Each row comes from the steps of one walk. Every step used is in the known rows, and no mark comes twice. Write the walk behind each row, first mark first.
Known rows
z p y r: [-0.11 -0.29 -0.18 -0.13  0.33 -0.03  0.05 -0.02  0.11 -0.11 -0.10  0.00
 -0.01  0.01 -0.03  0.16  0.21 -0.23  0.02  0.09  0.39 -0.05 -0.06  0.01]
c q y z p: [ 0.07 -0.32  0.01 -0.26  0.11 -0.01  0.03  0.08 -0.01 -0.06  0.00 -0.07
  0.02 -0.31  0.09  0.19 -0.09 -0.30  0.11 -0.17  0.02  0.09 -0.22 -0.02]
t y q: [ 0.16 -0.29  0.17 -0.13 -0.10  0.16  0.03 -0.10 -0.07 -0.04 -0.34  0.02
 -0.05  0.04 -0.13 -0.09 -0.08 -0.08  0.04 -0.02  0.20 -0.10 -0.18  0.05]
p z y: [ 0.18 -0.19 -0.16 -0.16  0.13 -0.08 -0.12  0.09 -0.01 -0.07 -0.11  0.05
 -0.04 -0.11  0.23  0.02 -0.08 -0.06  0.23  0.05  0.30  0.05  0.07  0.03]
t y w p: [ 0.08 -0.31  0.14 -0.14  0.00  0.14  0.03  0.01 -0.19  0.04 -0.50 -0.02
  0.06  0.10 -0.17  0.09 -0.05 -0.14 -0.02  0.13  0.04  0.00  0.22  0.10]
p z y r: [ 0.19 -0.35 -0.20 -0.19  0.24 -0.11 -0.11  0.10 -0.01 -0.13 -0.07  0.03
  0.03 -0.01  0.05  0.00  0.10 -0.14  0.18  0.15  0.32 -0.02  0.05  0.02]
p z: [ 0.11 -0.09 -0.12 -0.12  0.21 -0.10 -0.12  0.01 -0.02  0.04 -0.08  0.07
 -0.06 -0.06  0.14 -0.06  0.01 -0.07  0.12 -0.07  0.06  0.07  0.05  0.02]
t y w p z: [ 0.20 -0.40  0.01 -0.27  0.21  0.04 -0.08  0.01 -0.22  0.07 -0.60  0.05
  0.00  0.05 -0.01  0.03 -0.04 -0.20  0.10  0.07  0.12  0.06  0.25  0.11]
c q y: [ 0.03  0.01 -0.07 -0.08  0.01  0.01 -0.09  0.06 -0.03 -0.02  0.11 -0.17
  0.05 -0.19  0.07  0.06 -0.08 -0.10  0.11 -0.09 -0.10  0.07 -0.11  0.13]
y z: [ 0.09 -0.23  0.09 -0.10  0.04  0.04  0.03 -0.07  0.00 -0.07 -0.03  0.06
 -0.02 -0.09 -0.03  0.07 -0.10 -0.10  0.06 -0.04 -0.13 -0.04  0.01 -0.09]
p y z: [ 0.01 -0.27 -0.02 -0.11  0.19  0.08  0.00 -0.17  0.08 -0.12 -0.10  0.02
 -0.08 -0.16  0.07  0.17 -0.16 -0.13  0.17 -0.02 -0.03 -0.04  0.13  0.01]
w q y: [ 0.11  0.05  0.02 -0.07  0.05  0.02  0.10  0.01  0.07  0.17 -0.05 -0.20
 -0.09 -0.23 -0.01  0.01 -0.07 -0.04  0.07 -0.12  0.01  0.20  0.15  0.23]
p y w: [-0.14 -0.28 -0.07 -0.05  0.14  0.09  0.02 -0.13  0.08 -0.04 -0.11 -0.03
  0.00  0.04 -0.04  0.07  0.05 -0.11  0.01  0.07  0.11 -0.16  0.23  0.10]
q y w p: [ 0.01 -0.28  0.00 -0.12  0.05  0.11  0.00  0.09 -0.02  0.11 -0.19 -0.07
 -0.08 -0.07 -0.10  0.20  0.03 -0.05 -0.06  0.04 -0.11  0.15  0.29  0.24]
p z y w q: [ 0.18 -0.37 -0.06 -0.20  0.16 -0.05  0.09  0.06 -0.03  0.08 -0.18 -0.06
  0.06 -0.10 -0.01 -0.09 -0.07 -0.22  0.06  0.04  0.34  0.02  0.33  0.15]
y r: [ 0.02 -0.17 -0.03 -0.03  0.11 -0.04  0.01  0.00  0.00 -0.06  0.05 -0.01
  0.08  0.10 -0.19  0.00  0.19 -0.06 -0.05  0.11  0.03 -0.07 -0.03 -0.02]
y p z: [ 0.13 -0.27 -0.03 -0.24  0.27 -0.03 -0.09 -0.03 -0.07 -0.06 -0.06  0.23
 -0.16 -0.14  0.13  0.03 -0.08 -0.14  0.15 -0.18  0.12  0.08  0.05 -0.03]
y p: [ 0.02 -0.17  0.10 -0.11  0.06  0.05  0.03 -0.05 -0.05 -0.09  0.03  0.14
 -0.10 -0.07 -0.02  0.10 -0.09 -0.07  0.03 -0.09  0.05  0.02  0.00 -0.04]
w p: [ 0.00 -0.06 -0.04 -0.03  0.08  0.03  0.01  0.07 -0.13  0.05 -0.16 -0.01
 -0.03 -0.03 -0.06  0.16 -0.08 -0.03 -0.06  0.06 -0.07  0.19  0.15  0.12]
c p y: [-0.16 -0.01 -0.10  0.05  0.25  0.10 -0.08 -0.22 -0.10 -0.01  0.01 -0.08
  0.03 -0.04  0.04  0.11 -0.20 -0.09  0.12  0.04  0.01 -0.04  0.04  0.15]
q y: [ 0.06  0.02 -0.02 -0.06  0.01  0.03 -0.06  0.04  0.10  0.04 -0.01 -0.10
 -0.12 -0.15  0.10  0.09  0.00  0.06  0.12 -0.06 -0.04  0.09  0.01  0.13]
c p z y w: [ 0.04 -0.37 -0.08 -0.13  0.18  0.01 -0.09 -0.02 -0.21  0.00 -0.06  0.00
  0.12  0.02  0.03  0.01 -0.12 -0.18  0.11  0.11  0.19 -0.11  0.12  0.08]
p z y q: [ 0.19 -0.45 -0.09 -0.20  0.07  0.01 -0.07  0.05  0.01 -0.07 -0.14  0.09
 -0.11 -0.11  0.09 -0.05 -0.11 -0.11  0.12 -0.01  0.38 -0.01 -0.05  0.10]

Which walk is each row?
[ 0.04 -0.16  0.01 -0.19  0.06  0.06 -0.05  0.02 -0.06 -0.11  0.14 -0.01
 -0.05 -0.26  0.05  0.15 -0.16 -0.17  0.13 -0.18 -0.06  0.08 -0.10  0.08]
c q y p
[ 0.00 -0.20  0.10 -0.04  0.04  0.04  0.19 -0.02 -0.02  0.16 -0.07 -0.09
  0.11  0.02 -0.25 -0.11  0.02 -0.16 -0.17  0.01  0.04 -0.04  0.26  0.11]
y w q
[-0.07 -0.24 -0.03 -0.07  0.19  0.08  0.16 -0.15  0.06  0.08 -0.13 -0.13
  0.05 -0.05 -0.14 -0.01 -0.03 -0.19 -0.05  0.01  0.14 -0.05  0.36  0.22]
p y w q
[ 0.06 -0.27  0.06 -0.09 -0.05  0.05  0.21  0.05  0.00  0.06 -0.09 -0.14
  0.14 -0.05 -0.16 -0.03 -0.06 -0.15 -0.06  0.10  0.28 -0.05  0.29  0.12]
z y w q
[ 0.21 -0.26  0.21 -0.17 -0.01  0.10  0.01 -0.12 -0.09 -0.09 -0.34  0.02
  0.01 -0.05  0.00  0.04 -0.17 -0.13  0.21 -0.02 -0.03 -0.08 -0.06 -0.12]
t y z
[ 0.10 -0.32  0.08 -0.25  0.11  0.02  0.05  0.05  0.10 -0.01 -0.10  0.02
 -0.16 -0.28  0.11  0.21  0.00 -0.16  0.13 -0.14  0.07  0.10 -0.11 -0.04]
q y z p
[ 0.12 -0.10 -0.03 -0.11  0.15  0.00  0.10  0.01  0.07  0.09 -0.01 -0.20
  0.00 -0.12 -0.20  0.01  0.12 -0.11  0.01  0.00  0.02  0.12  0.11  0.21]
w q y r
[ 0.04 -0.33  0.09 -0.18  0.11 -0.02  0.12  0.02  0.01 -0.05 -0.09  0.12
 -0.04 -0.13  0.02  0.14 -0.02 -0.20  0.00 -0.09  0.12  0.02 -0.11 -0.16]
y z p
[ 0.24 -0.20 -0.02 -0.30  0.33  0.01  0.02 -0.02  0.02  0.10 -0.10  0.02
 -0.24 -0.38  0.11  0.05 -0.14 -0.18  0.22 -0.28  0.11  0.28  0.18  0.18]
w q y p z
[ 0.16 -0.27  0.11 -0.26  0.17  0.02  0.21  0.03  0.08  0.11 -0.14 -0.08
 -0.12 -0.36  0.01  0.15 -0.10 -0.24  0.07 -0.18  0.11  0.21  0.02  0.07]
w q y z p
[ 0.19 -0.50 -0.13 -0.24  0.15  0.05 -0.05  0.10 -0.13 -0.02 -0.29  0.09
 -0.14 -0.15  0.04  0.10 -0.18 -0.15  0.05  0.06  0.31  0.20  0.10  0.22]
w p z y q
[ 0.07 -0.26  0.05 -0.16 -0.03  0.06  0.03  0.04 -0.01 -0.19  0.01  0.12
 -0.07 -0.14  0.08  0.17 -0.19 -0.07  0.15  0.03  0.28  0.00  0.04 -0.02]
z y p
[-0.14 -0.32 -0.05 -0.14  0.25  0.05  0.26 -0.06  0.09  0.10 -0.20 -0.10
  0.02 -0.09 -0.10  0.07  0.05 -0.31 -0.11 -0.01  0.40 -0.01  0.23  0.13]
z p y w q
[ 0.04 -0.15 -0.11 -0.11  0.10 -0.02 -0.09  0.07 -0.03 -0.09  0.14 -0.17
  0.13 -0.07 -0.11  0.06  0.13 -0.17  0.06  0.04 -0.08  0.00 -0.14  0.12]
c q y r
[ 0.15 -0.17  0.07 -0.10  0.05  0.03 -0.03 -0.05 -0.08 -0.10 -0.27 -0.05
  0.10  0.15 -0.16 -0.04  0.12 -0.11  0.10  0.13  0.12 -0.11 -0.09 -0.06]
t y r
[ 0.07 -0.14 -0.07 -0.09  0.10  0.00 -0.07  0.04  0.09 -0.03  0.02 -0.10
 -0.03 -0.02 -0.09  0.08  0.19 -0.02  0.07  0.06 -0.04  0.02 -0.01  0.09]
q y r
[ 0.00 -0.22  0.04 -0.09 -0.01  0.09 -0.01  0.03  0.09  0.06 -0.05 -0.08
 -0.06 -0.03 -0.05  0.06  0.11 -0.01  0.00 -0.02 -0.04 -0.06  0.14  0.12]
q y w
[-0.05 -0.31 -0.06 -0.05  0.12  0.15  0.01 -0.16  0.10 -0.06 -0.10  0.00
 -0.13 -0.06 -0.05  0.02 -0.07 -0.08  0.00 -0.04  0.19 -0.07 -0.01  0.17]
p y q
[ 0.13 -0.11  0.11 -0.19  0.11  0.09  0.13 -0.03  0.04  0.06 -0.02 -0.04
 -0.18 -0.30 -0.03  0.11 -0.15 -0.11  0.09 -0.21  0.05  0.20  0.14  0.17]
w q y p
[ 0.04 -0.06 -0.10 -0.06  0.30 -0.05 -0.15 -0.08 -0.21  0.07  0.00  0.03
  0.03 -0.02  0.07 -0.03 -0.14 -0.11  0.11 -0.06 -0.03  0.05 -0.03  0.05]
c p z
[ 0.10 -0.14 -0.13 -0.10  0.20 -0.04 -0.16 -0.03 -0.19 -0.02 -0.03  0.00
  0.05 -0.10  0.17  0.04 -0.23 -0.12  0.22  0.06  0.20  0.04  0.00  0.07]
c p z y
[-0.16 -0.38 -0.09 -0.12  0.21  0.04  0.10 -0.04  0.11 -0.02 -0.16  0.02
 -0.02  0.00  0.00  0.14  0.14 -0.23 -0.04  0.01  0.36 -0.11  0.09  0.04]
z p y w
[ 0.26 -0.28  0.08 -0.30  0.23  0.02 -0.10 -0.09 -0.13 -0.09 -0.37  0.19
 -0.12 -0.11  0.15  0.00 -0.15 -0.19  0.31 -0.14  0.24  0.02 -0.03 -0.06]
t y p z
[ 0.14 -0.20  0.20 -0.19  0.01  0.12  0.02 -0.10 -0.11 -0.12 -0.27  0.12
 -0.07 -0.05  0.01  0.05 -0.15 -0.12  0.18 -0.06  0.15 -0.03 -0.06 -0.08]
t y p
